What can hang from each mark
pomom: mogot
bagi: nepo
balis: dofavi nepo pomom
bazu: rasinat
rasinat: bazu dofavi
nepo: bagi balis
dofavi: balis rasinat
mogot: bazu pomom

Each row was made from one small tree. The marks that hang from a mark follow it in brackets, in alphabetical order. Every link used is in the known rows. Write each row's tree.
Known rows
bazu{rasinat{dofavi{balis}}}: [-1.085  0.243 -0.143  0.148 -1.612  2.384 -1.378 -1.601 -1.548 -2.609
  0.978  0.211 -1.018  2.752 -3.058 -3.157 -0.886 -1.370 -1.959 -0.354
  2.952  2.826  3.273  1.334  0.646  1.872  0.773  0.316  0.377 -3.241
 -0.009  0.882]
nepo{balis}: [ 0.514  2.208  1.284 -0.061 -1.551  3.188 -1.377  0.638 -4.430 -1.118
 -0.721  0.392 -1.670 -1.167 -0.160 -0.854  0.754 -1.706 -0.225 -1.690
 -3.498  5.784 -1.368  0.647 -0.811  2.682 -0.796  1.771  1.679  0.770
 -1.667  1.887]
bagi{nepo{balis{dofavi{rasinat} pomom{mogot{bazu}}}}}: [-0.150  2.702  0.727  0.125  0.057  0.300 -0.052  0.529  0.211 -0.083
  0.321  1.543  0.356  0.537 -0.288  0.411  0.784  0.899 -1.212 -0.133
 -0.989 -0.837 -2.414  0.677 -0.101  3.931  1.296  0.187 -0.083  3.482
  0.514  0.456]
bagi{nepo{balis{dofavi pomom}}}: [ 0.343  4.542  0.440  2.297  0.482  1.694 -0.439  0.282  0.017 -0.624
  0.547  2.689  0.115 -1.310  1.144  2.090  0.096  1.009 -1.261 -1.593
 -1.365 -0.701 -0.978  1.849 -0.337  4.401  0.513  1.900  0.297  4.085
 -0.444  0.417]
dofavi{rasinat}: [ 0.194 -0.147  3.621  0.328 -2.885  2.297  0.406 -0.727 -4.899 -4.129
 -2.480 -1.680 -0.130  3.033  1.226  0.671 -1.364 -1.065 -1.527 -2.172
  4.582  5.548  1.906 -0.329  1.709  1.486 -2.706  2.444  0.093 -3.107
 -0.292  2.327]
dofavi{balis{nepo} rasinat{bazu}}: [-0.579 -5.264 -2.152 -2.259 -1.429 -0.162 -0.577 -0.436 -0.239 -0.847
  2.677  0.101 -1.960  4.127  0.994 -0.903  0.052 -1.527 -0.295  3.443
  7.684  0.809  1.032 -2.787 -2.279  0.631  1.117 -0.487 -1.019 -3.207
 -1.694  1.044]
bagi{nepo{balis{dofavi{rasinat} pomom}}}: [ 0.133  3.771  0.675  1.541 -0.270  1.572 -0.161  0.120  0.029 -0.560
  0.984  2.621  0.470 -0.302  0.706  1.741 -0.066  0.350 -1.623 -1.778
  0.198 -0.226 -0.479  0.761 -0.185  4.064  0.963  1.918 -0.428  3.255
 -0.316  0.835]
rasinat{dofavi{balis}}: [ 0.554  1.135 -0.317 -0.288 -0.504  3.316 -1.515 -0.381 -2.109  0.101
  0.766  0.963 -2.093  0.701 -2.665  0.287 -2.076  0.353 -0.506 -2.892
  2.519  2.827  0.700  2.241  1.009  1.746 -0.557  1.114  3.060 -3.388
 -2.476 -0.081]
bazu{rasinat{dofavi{balis{nepo pomom{mogot}}}}}: [-0.922  0.457 -0.740  0.907 -0.416  0.894 -0.821 -0.812  0.724 -0.551
  1.008 -0.072  0.140  3.533 -2.740 -1.673 -0.096 -2.009 -1.628  0.547
  0.512 -0.183  3.590  0.500  0.230  0.202  1.990 -1.119 -0.974 -1.518
  0.744  0.007]
dofavi{balis{nepo{bagi} pomom{mogot{bazu}}} rasinat}: [-0.948 -4.187 -1.646 -1.388 -1.410 -3.037  1.310 -1.417  2.888  0.632
  2.729  2.369  1.098  2.708  1.091 -0.649  0.031 -0.415  1.127  1.971
  1.462  0.091  2.111 -6.460 -1.447 -3.651  2.219 -1.530 -3.128  0.853
 -0.514 -0.274]
mogot{bazu{rasinat{dofavi{balis{nepo}}}} pomom}: [-2.378 -3.792  2.421  1.743 -0.837 -2.062 -1.054 -2.718 -0.085 -2.159
  1.053 -0.075 -0.466  1.382 -3.186 -0.183  0.925 -2.920  3.152  5.275
  5.123 -2.129 -0.775  2.546  0.773 -0.388  0.046 -0.903  2.377 -5.468
 -0.763 -0.367]
nepo{balis{dofavi{rasinat} pomom{mogot{bazu}}}}: [ 1.354 -0.150  0.649 -2.341 -0.458 -1.360  1.249  2.993 -1.835  2.312
 -1.987 -0.221  0.487 -2.032 -0.418 -2.555  2.209 -1.057  0.323 -0.646
 -3.548  1.334 -1.677 -1.185  0.882 -0.776  0.676  0.369 -0.729 -0.035
  0.270  1.571]
mogot{pomom}: [-1.343 -0.214  4.811  4.788  0.000  0.188 -0.336 -2.363 -3.276 -2.429
 -2.886  0.569  1.246 -0.757  0.908  4.101 -1.691 -2.859  2.050  0.285
  1.746  1.327  1.175  3.300  0.174  0.929 -3.127  3.258  3.537 -1.873
 -2.231  0.504]
balis{dofavi{rasinat} nepo}: [ 1.828  0.425 -0.388  1.059  0.206  3.488 -1.198  2.463  1.217 -2.894
 -2.673 -2.076 -0.192  0.096  0.401  4.092 -0.220  0.152 -2.436 -2.428
  3.544 -2.591  0.446  3.142  2.537 -0.522 -0.537  0.280 -1.228 -1.765
  1.388  1.279]
mogot{bazu{rasinat} pomom}: [-3.027 -3.127  4.517  2.875 -1.771 -2.365 -0.334 -2.832 -3.148 -4.435
 -1.606 -1.194  0.628  0.888 -1.286 -0.700  0.710 -2.417  3.084  5.547
  4.119  0.182 -1.238  3.122  1.311  0.786 -2.208  0.360  2.649 -4.592
  0.488  0.485]
bagi{nepo{balis{dofavi pomom{mogot}}}}: [-0.161  4.254  0.164  1.665  1.076  1.542 -0.659  0.687  0.590  0.217
  0.142  2.119  0.706 -0.525  0.044  1.737  0.008  0.830 -1.424 -1.027
 -2.985 -0.840 -1.170  1.771 -0.745  4.372  1.113  0.991  0.190  4.858
  0.120  0.196]
rasinat{dofavi}: [ 1.744  3.413  1.926  0.766 -0.200  4.337 -1.408  0.234 -3.646 -0.770
 -1.858 -1.893 -1.907  0.075 -2.299  2.243 -1.962  0.542 -1.286 -5.044
  1.314  2.280  0.101  4.709  2.674  2.218 -2.792  1.591  3.461 -3.585
 -0.878 -0.010]
pomom{mogot{bazu{rasinat{dofavi}}}}: [-1.329 -0.934  1.943 -1.281 -0.020  0.800 -1.168  0.021 -3.100 -1.482
 -3.611 -4.344  0.105  3.655 -4.473 -2.221  0.096  1.360 -0.723  2.412
 -3.096  2.553 -2.159  2.843  1.531  2.121 -1.278 -2.461  2.275 -1.287
  3.182  0.397]
nepo{bagi}: [ 0.024  2.168  1.511  0.216 -0.992  2.360 -1.443 -2.520 -1.323 -4.707
 -1.216 -2.045 -0.450 -3.890  1.748  0.136 -2.962  2.715  0.103 -4.671
 -2.442  6.139 -1.367  0.119  0.190 -0.367 -3.704  1.329  1.905  2.355
  0.494 -0.347]

Write each row's tree
[ 0.945  1.627 -1.608  0.792  0.391  1.310 -0.668 -0.497  1.868  1.596
  2.227  1.906 -1.196 -1.118 -0.795  2.184 -1.677  0.416  0.287 -3.075
  0.740 -1.119  1.250  0.559  0.155 -1.466  0.505  0.106  0.683 -0.941
 -2.148 -1.731] -> rasinat{dofavi{balis{nepo{bagi} pomom}}}
[ 1.497 -1.592  1.135 -1.879 -0.303  1.493 -0.211  2.668 -3.312 -2.447
 -3.687 -3.798 -0.889 -1.207  0.097 -1.005 -0.869  1.775 -2.083 -1.619
  5.523  1.305 -0.819  3.318  2.824  1.342 -2.747  1.505  1.298 -4.549
  0.851  1.959] -> balis{dofavi{rasinat{bazu}}}
[-0.951 -5.575 -0.912 -3.289 -2.431 -0.721  0.125 -0.806 -2.941 -0.950
  1.425  0.407 -1.487  3.189  1.121 -3.479 -0.639 -0.948 -0.389  2.941
  8.012  4.419  0.626 -2.904 -1.534  1.641 -0.400  0.806  0.460 -4.280
 -2.041  1.636] -> dofavi{balis rasinat{bazu}}
[ 1.526  2.621 -0.854 -2.051 -0.146 -0.703  0.137  0.819  1.681  0.508
  0.734  0.462  0.760 -8.728  1.540 -2.610  0.071  1.154  0.819 -5.445
 -6.646  3.091 -2.083 -2.515 -0.329 -3.339  0.077  1.202 -0.486  4.025
 -0.511 -0.088] -> nepo{bagi balis{dofavi pomom}}
[-1.500 -1.781 -1.992  2.627  0.270 -1.183  0.552 -0.065  0.595  2.004
  0.596  3.254  0.348  1.562  1.224  1.930  0.944  0.737  1.873  4.313
 -1.477 -1.838  1.363 -1.163 -0.924 -0.712  0.867 -0.830 -0.609  1.430
 -0.481 -0.816] -> dofavi{balis{nepo pomom{mogot{bazu}}}}
[ 1.713  1.200  0.630 -2.233 -1.637  2.439 -0.916  2.262 -2.842 -1.341
 -1.142 -0.355 -0.731 -1.982 -0.860 -1.937  0.947 -1.589 -1.391 -2.656
 -0.557  4.345 -1.250  0.219  0.619  1.479  0.191  1.640  0.647 -0.959
 -1.028  2.759] -> nepo{balis{dofavi{rasinat}}}
[ 2.071  1.760 -0.632  3.595  3.653  0.098  1.465  3.822  2.939  2.907
 -4.306 -0.755  2.629 -1.678  1.442  5.233  0.862  1.468 -0.480 -0.569
 -4.599 -7.411  1.280  3.371  2.153 -2.636 -0.281 -0.660 -1.842  2.097
  2.616 -0.791] -> balis{dofavi nepo pomom{mogot}}
[-0.868 -3.416 -1.256 -0.219 -2.470  1.178 -0.791 -0.980 -0.251 -2.130
  2.253  2.681 -0.757  4.576  0.977  0.968 -0.470 -1.848 -0.658  1.332
  5.487  2.552  3.222 -3.288 -1.149  0.188  1.304  0.572 -1.597 -1.825
 -1.728  1.439] -> dofavi{balis{nepo} rasinat}
[-1.971 -1.392  2.101 -0.246 -0.476  0.551 -0.748  0.007 -3.721 -2.267
 -4.048 -4.041  0.431  3.951 -2.890 -2.176  0.241  1.478 -0.465  3.875
 -3.348  3.298 -2.223  2.625  1.299  2.597 -1.779 -2.346  2.147 -0.177
  3.449  0.838] -> pomom{mogot{bazu{rasinat}}}
[ 1.926 -0.653  1.476  0.075  0.782 -2.115  3.202  2.988 -2.095  1.255
 -3.719 -1.873  1.290 -3.347  3.289 -0.172  0.078  1.481 -0.463 -1.383
  4.110 -2.463  1.105  1.274  3.160 -1.693 -2.547  2.562 -1.138 -3.484
  0.884  0.776] -> balis{dofavi{rasinat{bazu}} pomom}
[-0.821  3.098  0.027  1.055  0.644  0.447 -0.463  0.188  0.761 -0.492
  0.742  1.539  0.393  0.407 -1.090 -0.166  1.121  0.815 -1.387  1.046
 -2.143 -1.197 -1.965  1.271 -0.172  4.333  1.758 -0.351 -0.297  4.134
  1.149  0.278] -> bagi{nepo{balis{dofavi pomom{mogot{bazu{rasinat}}}}}}
[-1.053  0.792  0.038  0.904 -1.431  1.406 -0.382 -1.395 -1.258 -1.509
  0.886  0.980 -0.270  2.268 -1.798 -2.536 -0.508 -1.665 -1.592 -0.333
  2.401  1.774  3.734  0.767  0.594  0.832  0.657  0.555 -0.836 -2.876
  0.079  0.386] -> bazu{rasinat{dofavi{balis{pomom}}}}
[ 1.126 -1.834 -3.051 -3.382  2.772 -0.380 -0.694  0.793  2.339  4.334
  2.025 -2.117 -2.460 -1.075 -1.763 -1.010 -0.602  0.968  0.862  0.697
  1.476 -3.339 -2.262  1.017 -1.392 -0.993  0.227 -1.906  1.912 -2.123
 -1.675 -2.315] -> rasinat{bazu dofavi{balis{nepo{bagi} pomom{mogot}}}}
[ 2.309 -1.408 -0.712  0.293  3.244 -1.782  2.272  4.017  3.089  3.140
 -3.338 -2.766  2.143  0.033  1.299  2.965  1.210  0.707 -0.856  0.922
 -0.421 -7.447  0.940  1.192  1.669 -3.548  0.270 -1.493 -2.790 -0.372
  2.575 -0.292] -> balis{dofavi{rasinat{bazu}} nepo pomom{mogot}}
[-0.343  1.069 -0.066 -2.631 -0.783 -2.135  0.032 -0.994  1.102  0.304
  1.464 -0.394  1.012 -4.619 -0.100 -4.672  0.995 -0.200  1.669 -1.747
 -8.685  4.361 -2.443 -4.295 -1.926 -3.041  0.953 -1.020 -0.538  4.918
  0.639 -0.188] -> nepo{bagi balis{pomom{mogot{bazu{rasinat}}}}}
[-0.586 -2.690 -1.753  0.065 -1.803 -1.858  1.426 -1.883  2.745 -0.223
  3.391  3.697  0.662  1.299  3.330  0.525 -0.462 -1.267  0.723  0.168
  3.542  0.729  3.763 -6.511 -1.431 -3.561  1.595  0.652 -3.582  0.251
 -1.848  0.020] -> dofavi{balis{nepo{bagi} pomom} rasinat}
[-0.515 -4.834 -2.793 -2.152 -0.731 -2.964  1.536 -0.916  2.466  1.061
  3.838  1.351 -0.477  1.121  3.416 -1.157  0.230 -0.778  1.246  2.360
  5.252 -0.744  1.962 -5.845 -2.613 -3.267  1.254 -0.516 -2.790 -1.176
 -1.818 -0.390] -> dofavi{balis{nepo{bagi} pomom} rasinat{bazu}}
[-0.157  0.862 -0.406  2.321  1.399 -2.058  1.142 -0.606  3.672  0.869
 -0.901 -1.483  1.848 -0.567  1.515  2.579  1.104  1.315  1.555  1.429
 -6.469 -3.840 -0.174 -1.097 -0.115 -4.109 -0.151 -2.845 -2.485  4.270
  3.335 -2.167] -> balis{nepo{bagi} pomom{mogot{bazu{rasinat}}}}
[ 0.632 -2.235 -1.691 -3.088  2.224 -0.580  0.082  1.012 -1.332  4.625
  0.795 -1.837 -2.602 -0.041 -1.824 -1.918 -0.623  0.983  0.486  1.279
  2.739 -1.462 -1.396  2.092 -0.791  0.615 -0.729 -0.646  3.071 -4.117
 -1.855 -1.557] -> rasinat{bazu dofavi{balis{pomom{mogot}}}}
[-1.042  0.368 -0.097  0.379 -0.911  0.783 -0.344 -1.091 -0.800 -0.455
  0.457  0.238  0.446  3.297 -2.669 -2.895 -0.762 -1.564 -1.860  0.343
  0.680  1.645  3.333  0.603  0.460  0.699  1.092 -0.307 -0.433 -2.214
  0.212  0.396] -> bazu{rasinat{dofavi{balis{pomom{mogot}}}}}
[-0.769  3.736  0.437  0.925  0.112  0.805 -0.779 -0.731  0.095  0.306
  1.870  1.476 -0.149  2.122 -1.570  0.207  0.925 -0.249 -1.028  0.415
 -2.571 -0.670 -1.404  1.131 -0.722  4.345  1.580 -0.504  0.266  3.363
  0.553 -0.257] -> bagi{nepo{balis{pomom{mogot{bazu{rasinat{dofavi}}}}}}}
[-0.586  4.764  1.124  2.948 -0.201  2.146 -0.355 -0.973 -0.975 -0.722
  1.306  3.382 -0.191  0.343  1.485  2.716  0.056  0.005 -0.741 -0.871
 -1.789  0.605 -0.364  0.965 -1.369  5.096  0.227  2.027  0.313  4.615
 -0.949  0.119] -> bagi{nepo{balis{pomom}}}
[ 0.332  1.260 -0.631  1.375  1.911 -1.719  0.764 -0.233  4.288  1.688
 -0.447 -1.623  1.615 -0.490  0.230  2.415  0.623  0.968  1.219  0.382
 -6.142 -4.536 -0.115 -0.707  0.505 -4.300  0.320 -3.066 -2.339  3.143
  3.000 -2.449] -> balis{nepo{bagi} pomom{mogot{bazu{rasinat{dofavi}}}}}
[-2.237 -2.509  4.330  1.641 -1.060 -1.836 -0.500 -2.756 -2.116 -2.992
 -0.710 -1.355 -0.386  0.789 -3.000 -0.818  0.495 -2.686  2.826  4.083
  4.520 -0.705 -1.526  3.885  1.903  0.289 -1.709 -0.044  3.146 -5.957
 -0.083  0.210] -> mogot{bazu{rasinat{dofavi}} pomom}
[ 0.845  1.264 -0.636 -3.556  0.407 -1.865 -0.066  1.064  2.044  0.903
 -0.274 -0.618  1.044 -7.505 -0.441 -3.945  0.885  1.926  1.341 -3.303
 -8.359  2.520 -3.999 -2.414 -0.299 -3.573  0.510 -0.777  0.025  4.320
  0.588 -0.319] -> nepo{bagi balis{dofavi pomom{mogot{bazu}}}}
[ 0.774 -1.654 -1.555 -3.508  1.209  1.616 -1.493  0.670 -2.375  2.154
  1.329 -2.300 -3.986 -0.352 -2.203 -2.357 -1.009  0.965  0.206  0.460
  5.020  0.296 -2.528  3.263 -0.589  2.558 -1.356 -0.321  4.227 -5.462
 -2.298 -0.686] -> rasinat{bazu dofavi{balis}}
[ 2.589 -0.346 -1.598 -0.370  2.243 -1.811  1.621  2.170  5.063  0.711
 -0.896 -2.320  1.409 -4.645  3.446  2.493  0.184  1.636 -0.176 -2.448
  1.550 -5.916  0.558 -0.512  1.366 -5.405 -0.491 -0.397 -3.305  0.435
  1.645 -1.245] -> balis{dofavi{rasinat{bazu}} nepo{bagi} pomom}
[ 0.943 -1.501 -1.574 -2.429  1.472 -0.250  0.120  0.869 -1.793  3.792
  1.228 -1.385 -3.277 -0.800 -0.799 -1.909 -0.564  0.900  0.817  0.707
  4.572 -1.413 -1.115  2.162 -0.490  0.869 -1.281  0.248  2.939 -5.005
 -2.492 -1.367] -> rasinat{bazu dofavi{balis{pomom}}}
[-0.870 -3.376 -1.805 -0.709 -0.951 -2.323  1.224 -1.431  3.055  0.721
  2.570  2.822  1.858  2.851  1.743  0.245 -0.536 -1.301  0.700  0.602
  0.895  0.510  3.394 -6.716 -1.969 -3.657  2.217 -0.814 -3.592  1.415
 -1.060 -0.067] -> dofavi{balis{nepo{bagi} pomom{mogot}} rasinat}
[ 0.398  1.398  0.471  3.322  1.960 -1.045  1.373  0.786  1.431  2.360
 -1.782 -1.453  1.386  2.347  0.237  3.963  2.083 -0.145  0.845  2.299
 -4.574 -6.006  1.248  1.570  1.208 -2.215 -0.013 -2.435 -2.028  1.133
  2.721 -1.444] -> balis{nepo pomom{mogot{bazu{rasinat{dofavi}}}}}
[-0.760 -5.188 -2.681 -3.193 -0.126 -3.831  1.468 -0.540  3.197  2.000
  3.012  0.432  0.336  2.378  1.664 -1.686  0.097 -0.688  1.072  3.002
  2.761 -0.958  1.208 -6.286 -3.037 -3.435  2.032 -1.536 -2.605  0.083
 -1.003 -0.458] -> dofavi{balis{nepo{bagi} pomom{mogot}} rasinat{bazu}}
[-0.166  3.375  0.224  1.067  0.618  0.926 -0.447  0.650  0.083 -0.087
  0.085  1.750  0.168 -0.204 -0.319  1.246  0.890  1.278 -0.962  0.599
 -2.603 -1.210 -2.821  1.943 -0.157  4.478  0.774  0.289  0.461  4.181
  0.866  0.075] -> bagi{nepo{balis{dofavi pomom{mogot{bazu}}}}}
[-0.886 -0.833 -2.442  3.006 -0.053 -0.459  0.524 -1.297  2.083  0.389
  2.223  4.012  0.170 -1.172  3.487  2.178 -0.700  0.687  1.617  0.531
 -1.044 -0.427  2.547 -2.534 -1.694 -2.185  0.519  0.586 -1.387  2.496
 -1.572 -1.036] -> dofavi{balis{nepo{bagi} pomom}}
[-0.009  1.517  0.224 -2.445 -0.531 -1.851  0.195 -0.543  0.404  1.083
  0.847 -0.241  0.664 -5.019  0.463 -3.192  0.677  0.390  2.104 -2.435
 -9.107  4.468 -3.350 -3.760 -1.623 -3.067  0.062 -0.557  0.122  5.092
  0.032 -0.520] -> nepo{bagi balis{pomom{mogot{bazu}}}}
[ 2.171 -0.922 -1.834 -1.425  3.307 -2.521  1.409  2.558  6.031  2.633
 -1.951 -3.332  2.576 -2.802  1.579  1.755  0.169  1.750 -0.371 -1.482
 -1.932 -6.185 -0.390 -1.280  0.838 -5.488  0.512 -2.271 -3.215  2.072
  3.095 -1.221] -> balis{dofavi{rasinat{bazu}} nepo{bagi} pomom{mogot}}
[-0.850  4.626  0.744  2.552  0.368  1.445 -0.416 -0.636 -0.592  0.090
  0.603  2.455  0.542  1.199  0.423  2.268  0.218  0.124 -1.116 -0.538
 -3.557  0.389 -0.747  0.532 -1.534  4.984  0.746  1.111  0.271  5.259
 -0.252  0.034] -> bagi{nepo{balis{pomom{mogot}}}}
